Each row comes from the steps of one walk. Every step used is in the known rows, and no mark comes twice. Write the walk behind each row, first mark first.
Known rows:
lutap -> reke -> ganeli -> momal: 20.3; 14.2; 38.3; 25.0; -12.8; -29.4; 39.3; -1.9; -34.1; 38.8; -1.7; 1.2; 17.4; -24.2; 14.2; 3.0; 15.4; -14.5; 15.3; 22.5; 11.7; -2.5; -12.7
momal -> ganeli: 18.3; 12.6; 23.2; -12.3; -13.5; -15.4; 19.6; -13.2; -7.1; 6.1; 7.1; 11.8; 11.7; 9.4; 25.8; -31.4; 8.4; -9.5; 22.5; -7.3; -8.9; -5.7; -10.8
lutap -> difu: -14.6; -31.6; 9.8; -8.2; 17.2; 12.2; 15.7; -24.2; 10.8; 4.6; 24.9; -11.4; 12.1; 3.3; -14.2; -5.4; -20.4; 13.0; 13.1; 6.9; 0.2; 1.1; -9.1
difu -> gimasop: -11.7; -5.0; -7.6; 7.1; 11.6; 12.8; 1.4; 14.1; 3.4; -4.6; 20.9; 7.7; 12.0; -13.5; 30.5; 6.2; -7.1; -10.2; 42.8; -16.9; -11.2; 11.9; -28.0
lutap -> reke -> gimasop -> difu -> ganeli: 3.3; -10.5; -26.3; 26.4; 12.2; -6.2; -6.7; -15.3; 0.6; -34.8; -19.7; -20.2; -11.3; -0.5; -39.7; -17.0; -23.5; 37.5; -7.6; -3.2; 30.0; -6.1; 13.1
ganeli -> difu -> lutap -> reke: -22.8; -20.9; 1.3; -26.3; -5.9; 3.2; 1.8; -15.7; 20.8; 9.3; 19.2; -17.7; 3.3; -29.6; 10.4; -8.7; 8.1; -11.6; -41.1; 5.6; -9.0; -14.2; 20.5
difu -> lutap -> reke: -5.9; -14.5; -5.2; -0.6; 17.6; -12.0; 6.9; 8.6; 22.8; -2.1; 19.8; -21.1; -10.4; -33.9; 45.2; -20.1; -0.5; 9.0; -25.7; 16.9; 13.6; -10.6; -6.3
difu -> ganeli -> momal: 36.3; 29.3; 34.4; 30.2; -11.2; -24.4; 14.6; -25.4; -19.0; -1.3; 27.0; -8.3; 24.3; -23.0; -23.0; 3.9; 19.0; -41.8; 6.9; 49.9; 5.7; -5.0; -9.4
lutap -> reke -> ganeli: 0.5; -5.5; 15.3; 14.4; 12.5; -12.0; 35.3; 10.4; -20.9; 17.0; -2.6; 2.5; 5.1; -9.4; 31.6; -5.6; -2.0; 7.3; 18.5; 2.1; 23.3; -3.2; -25.3
momal -> ganeli -> reke -> gimasop -> difu -> lutap: 6.1; 13.2; -18.4; -17.7; -28.5; -10.6; -6.3; 6.3; 3.1; -16.6; -44.1; 22.0; -35.3; 21.3; -15.4; -16.5; 29.4; 25.1; -38.6; -40.8; -39.6; 0.4; 38.0
lutap -> reke -> gimasop -> tuvog: -13.6; -27.2; -21.5; 15.8; 24.7; -1.4; 7.8; 27.2; 12.8; 6.6; -19.9; -15.1; -3.6; 1.2; 4.0; -37.0; -32.1; 23.5; -3.4; -24.0; 15.9; -6.3; -13.8
gimasop -> reke: -16.2; -11.9; -9.6; -2.8; 29.7; 11.6; -8.5; 19.1; 9.0; -13.5; 21.5; -15.2; 5.5; 8.6; 35.4; -2.0; -23.3; -16.2; -3.1; 17.4; 22.1; -1.1; 4.6
gimasop -> reke -> ganeli -> difu -> lutap: -29.9; -15.9; 8.6; -15.8; 21.5; 25.6; 19.1; 8.8; 3.0; -9.6; 18.0; 1.4; 3.4; -11.2; 10.4; 15.6; 14.0; -19.4; -34.8; -9.0; -5.3; -3.4; 22.3
gimasop -> reke -> lutap -> difu -> ganeli: 10.1; -9.0; -8.5; 4.2; 37.4; 9.6; -37.1; -17.2; 31.5; -35.8; 23.0; -34.1; -16.1; 4.4; -0.8; 12.6; -28.6; 22.7; -10.1; 47.7; 57.1; -7.1; 10.9
ganeli -> reke -> lutap -> difu -> gimasop: -3.5; 6.4; -20.5; -15.9; -8.9; 13.7; -42.9; 7.4; 16.7; 10.4; -6.7; 9.7; -18.9; 8.8; 12.6; 37.5; -1.5; 21.1; 14.2; -0.2; -8.6; 16.7; -5.9
momal -> ganeli -> reke: 22.6; 34.2; 13.5; -19.6; -38.1; -24.1; 4.8; -5.4; -16.5; 17.2; -13.4; 30.4; -4.9; 19.2; 29.0; -3.5; 35.1; -16.7; 7.8; -3.8; -22.1; 3.0; 1.8
momal -> ganeli -> reke -> gimasop: 17.7; 28.2; 8.4; -9.0; -25.8; -18.9; -9.6; -6.8; -9.8; 20.6; -47.9; 16.9; -9.6; 32.5; 11.8; -11.3; 28.7; 2.2; 10.3; -27.6; -38.3; 13.7; 18.9
ganeli -> difu: -23.9; -13.6; 7.8; -28.8; -13.9; 15.8; 1.2; -19.8; -6.9; 16.2; 16.9; -5.7; 28.6; 8.8; -29.1; -3.0; -0.3; -40.8; -6.9; 3.4; -23.7; -5.9; 7.1
reke -> lutap -> difu: -0.9; -20.1; 0.2; -18.5; 12.7; 7.5; -23.6; -7.8; 16.4; 9.7; 10.1; -22.2; -3.4; 17.1; -13.1; -7.9; -29.4; 16.6; -1.3; 31.5; 16.0; -4.4; -8.9
momal -> ganeli -> difu: 1.9; 8.7; 27.7; -34.4; -35.9; -1.4; 17.4; -37.2; -8.7; 18.4; 7.1; 13.3; 25.5; 10.5; -11.0; -22.3; 18.4; -27.5; 5.5; -22.0; -32.5; -7.6; 15.9
difu -> ganeli: 13.0; 7.8; 7.9; 20.2; 13.4; -6.5; 8.6; -16.7; -7.6; -23.3; 25.9; -5.4; 10.4; -10.9; -6.2; 0.7; -0.7; -21.1; 10.9; 31.4; 20.2; -6.6; -21.3
ganeli -> difu -> lutap: -26.1; -16.5; 7.6; -31.3; -2.8; 13.8; 3.3; -12.7; 12.5; 2.3; 23.9; -7.9; 13.4; -13.7; -14.1; -4.9; 13.3; -32.6; -38.6; 2.3; -29.7; -11.2; 13.9

Which walk is each row?
1.7; -9.3; -14.6; 23.7; 11.8; 7.3; 7.4; -15.3; 13.4; -15.2; -17.6; 8.7; -18.1; 11.2; -51.7; 10.3; -3.8; 28.7; -8.2; -17.2; 5.2; 5.4; 0.8 : lutap -> difu -> ganeli -> reke -> gimasop -> tuvog
-2.8; -7.2; 27.9; 29.8; 18.5; 19.7; 29.3; -4.2; -1.9; -0.1; 18.7; 8.1; 11.8; -25.9; 18.0; 40.0; -1.2; 17.8; 44.6; -18.6; 1.6; 22.0; 3.3 : lutap -> difu -> gimasop -> reke -> ganeli -> momal
-13.1; -31.1; -21.4; 14.1; 35.1; -3.2; 9.6; 33.5; 32.2; -6.5; -11.2; -16.2; -21.2; -22.4; 16.8; -41.6; -20.6; 30.4; -33.4; -23.9; 11.9; -11.2; -7.4 : difu -> lutap -> reke -> gimasop -> tuvog
20.8; 33.7; -36.9; -5.7; -27.4; -11.5; -43.1; 14.9; -15.9; -25.8; -16.0; 8.1; -25.3; 27.9; -42.9; 19.7; 5.4; -9.3; -38.9; 41.4; 24.9; -11.5; 3.4 : gimasop -> difu -> ganeli -> reke -> lutap
-18.4; -2.8; -4.3; 23.0; 38.7; 25.0; 12.7; 36.4; -3.8; -15.5; 13.0; 17.2; 3.5; -12.3; 57.6; 26.8; -7.8; 4.3; 46.1; -27.9; 15.0; 17.2; -20.8 : difu -> gimasop -> reke -> ganeli
3.1; 0.8; -10.7; -26.5; -11.2; 0.1; -37.1; -1.7; 8.1; 21.5; -10.3; -5.3; -16.8; 30.4; -11.0; 20.5; -2.7; 8.8; -18.6; 33.5; 4.7; 2.5; 3.8 : ganeli -> reke -> lutap -> difu
24.7; 20.0; 7.4; 24.1; -24.3; -18.0; 18.2; -19.0; -25.1; -22.8; 18.1; 0.6; 15.8; -12.3; -63.7; 3.0; 2.7; -26.0; -12.1; 33.4; 11.9; -13.6; 2.6 : gimasop -> difu -> ganeli -> momal
25.1; 9.0; -3.2; 39.1; -14.1; -22.4; -1.9; -28.0; -11.7; -14.9; -19.6; -22.2; -0.6; -13.5; -57.8; -9.0; -3.6; 15.6; -13.4; 15.6; 16.6; -7.0; 26.9 : lutap -> reke -> gimasop -> difu -> ganeli -> momal
-2.9; -10.7; 14.8; 12.0; 21.7; -12.9; 37.9; 16.5; -1.7; 5.8; 5.0; 0.0; -12.7; -33.5; 45.7; -7.7; 11.5; 15.3; -13.5; 2.3; 16.7; -4.9; -22.7 : difu -> lutap -> reke -> ganeli
-8.6; -18.9; -7.6; 7.3; 18.9; -6.0; -12.7; 0.8; 6.7; 13.4; -22.7; -29.2; -0.7; 3.6; 12.2; -22.6; -19.1; 19.9; 8.1; -3.7; 4.5; 3.7; 4.2 : lutap -> reke -> gimasop
17.9; 19.5; 45.0; 19.3; -12.0; -19.1; 41.8; 4.2; -42.8; 29.3; 1.5; 11.9; 26.5; -8.8; -11.1; 5.0; 18.9; -37.5; 18.2; 20.7; -9.7; 0.4; -21.5 : reke -> ganeli -> momal
-5.3; -15.6; 0.8; -17.1; -10.3; -4.1; 20.4; -9.3; 31.2; 5.6; -18.8; 4.4; -10.1; -17.6; 0.4; -50.4; 7.6; 27.4; -37.6; -62.7; -21.7; -15.1; 27.2 : momal -> ganeli -> difu -> lutap -> reke -> gimasop -> tuvog
9.7; 12.8; 29.5; 20.6; 8.9; -9.0; 27.2; 18.6; -28.0; 12.5; 10.8; 1.6; 16.6; -4.1; 16.9; 18.6; 10.0; -30.4; 9.1; 23.0; 12.2; 3.0; 0.9 : gimasop -> reke -> ganeli -> momal
12.5; 23.6; -8.3; 21.0; 0.1; -9.5; -20.4; -11.4; -10.1; -7.8; -27.6; 2.7; -10.3; 12.7; -22.4; 18.9; 20.1; -8.0; 0.1; 13.0; -7.1; 11.7; 10.7 : difu -> ganeli -> reke -> gimasop
-20.0; -28.4; -1.6; 4.3; 21.3; 23.9; 10.4; -13.8; 20.3; -7.2; 25.8; 1.3; 9.0; -19.2; 8.8; 9.7; -20.9; 24.8; 46.3; -26.6; -11.2; 16.9; -17.7 : lutap -> difu -> gimasop
-6.5; -15.1; -12.8; -7.1; 15.9; 18.7; -27.2; 0.8; 23.0; -3.7; 14.0; -9.7; -3.9; -1.6; 7.6; 10.6; -27.9; 29.0; 30.9; -2.1; 4.5; 8.7; -18.2 : reke -> lutap -> difu -> gimasop
6.7; -13.7; 13.1; 14.4; 23.9; 3.9; 18.9; -46.7; 11.3; -21.7; 31.2; -13.5; 10.2; -12.5; -30.8; 7.1; -10.8; 13.3; 15.9; 20.9; 20.9; 0.1; -12.2 : lutap -> difu -> ganeli
-21.3; -7.5; -20.2; 8.9; 32.6; 25.4; -16.8; 27.0; 16.8; -24.0; 24.9; -2.4; 4.4; -12.2; 58.4; 16.5; -21.0; -2.4; 29.3; -13.8; 8.7; 11.3; -4.8 : difu -> gimasop -> reke
-17.9; -0.8; -37.2; -7.3; -18.4; 8.0; -20.5; 17.7; -18.9; -1.9; -45.7; 7.2; -13.4; 43.2; -45.0; 5.6; -2.6; 5.7; -19.7; -17.9; -22.2; 6.6; 24.4 : ganeli -> reke -> gimasop -> difu
-7.6; 0.5; 2.0; -14.9; -28.5; 16.5; 31.3; -0.9; 9.6; 2.5; 15.4; 40.7; 19.3; -11.2; 2.9; -16.3; 4.4; -8.9; 26.7; -77.2; -34.0; -5.3; -11.7 : momal -> ganeli -> difu -> gimasop -> tuvog
-18.8; -24.5; -14.2; 11.2; 26.2; 10.0; 11.1; 33.0; 5.0; -0.7; -14.4; -5.2; 3.2; 16.2; -20.4; -32.7; -29.8; 1.3; 0.8; -28.0; -4.1; -1.8; -18.8 : reke -> gimasop -> tuvog
27.3; 23.2; 11.1; -33.4; -36.4; -16.2; -22.9; -19.3; 5.9; 20.7; -20.8; 13.0; -19.3; 33.5; 8.7; 0.4; 16.9; 21.7; -6.0; 8.2; -7.0; 0.4; 11.7 : momal -> ganeli -> reke -> lutap -> difu
-28.1; -9.9; -3.6; -18.5; -10.4; 27.4; -4.0; -10.6; 1.2; 5.4; 19.6; 8.8; 26.4; -13.0; -5.3; 15.4; -0.5; -26.5; 25.8; -30.1; -34.1; 9.0; -2.4 : ganeli -> difu -> gimasop
-20.5; -7.0; 6.1; 2.6; -8.3; 15.7; 24.8; -7.5; -15.2; 19.2; 1.6; 17.3; 20.9; -27.0; 15.7; 21.0; 10.9; 2.9; 35.7; -41.0; -12.2; 9.7; -12.6 : lutap -> reke -> ganeli -> difu -> gimasop
8.8; 19.0; -15.9; -15.1; -38.2; -10.1; -7.3; -0.6; -18.1; -1.8; -54.3; 28.3; -18.4; 45.0; -28.0; -13.5; 17.2; 18.6; -7.2; -41.6; -33.8; 5.8; 32.6 : momal -> ganeli -> reke -> gimasop -> difu
-23.5; -27.9; -26.9; -4.9; 16.8; 12.3; -5.0; 17.3; 11.4; -29.4; -17.9; -11.2; -14.7; 6.4; -34.3; -26.1; -15.6; 18.5; -33.7; -21.2; -16.8; -4.5; 16.2 : reke -> gimasop -> difu -> lutap
8.5; 23.7; -14.1; -23.1; -21.5; -10.3; -47.9; 29.7; -9.0; 20.1; -17.9; -1.3; -13.3; 34.0; 11.4; 13.1; 8.8; -26.1; -21.0; 42.9; 4.0; 0.2; -8.6 : ganeli -> reke -> lutap
-24.8; -1.2; -27.0; -26.6; 4.9; 34.2; -61.2; 18.5; 22.3; -7.5; 10.9; -11.7; 4.6; 4.5; 20.4; 23.0; -17.6; -15.4; -1.6; -0.4; 2.3; 5.2; 18.8 : ganeli -> difu -> gimasop -> reke -> lutap
-13.4; -18.2; -11.1; 5.0; 11.8; -4.0; 40.0; 24.7; -8.5; -17.6; -2.5; 7.8; -16.9; -22.3; 7.6; -10.1; -1.5; 29.2; -29.2; -12.3; 20.2; -14.8; -7.4 : gimasop -> difu -> lutap -> reke -> ganeli
41.4; 15.7; 29.5; 14.9; -8.2; -19.0; -14.9; -41.8; 2.9; 4.3; 18.4; -25.3; 7.9; -11.2; -46.6; 12.2; -3.9; -3.6; -3.1; 65.2; 23.2; -8.1; -0.4 : reke -> lutap -> difu -> ganeli -> momal
3.8; 18.9; 19.0; 34.8; 11.7; 8.0; 21.2; 27.0; -20.1; 0.8; 14.5; 13.6; 15.5; -25.7; 40.1; 34.9; 8.4; -16.2; 41.9; -10.5; 2.0; 17.3; -8.5 : difu -> gimasop -> reke -> ganeli -> momal
29.4; 41.9; -12.6; -1.7; -14.2; -19.2; -45.6; 8.2; -6.9; -4.1; -7.8; 0.3; -16.3; 17.4; -0.7; 24.6; 19.6; -24.3; -21.0; 57.4; 21.5; -3.2; -11.3 : difu -> ganeli -> reke -> lutap
34.5; 43.6; 2.9; -29.0; -43.0; -27.3; -31.5; 12.2; -9.6; 23.2; -27.9; 18.5; -18.0; 36.4; 31.1; -4.8; 26.3; -12.2; -9.4; 17.5; -7.1; -2.3; 1.3 : momal -> ganeli -> reke -> lutap
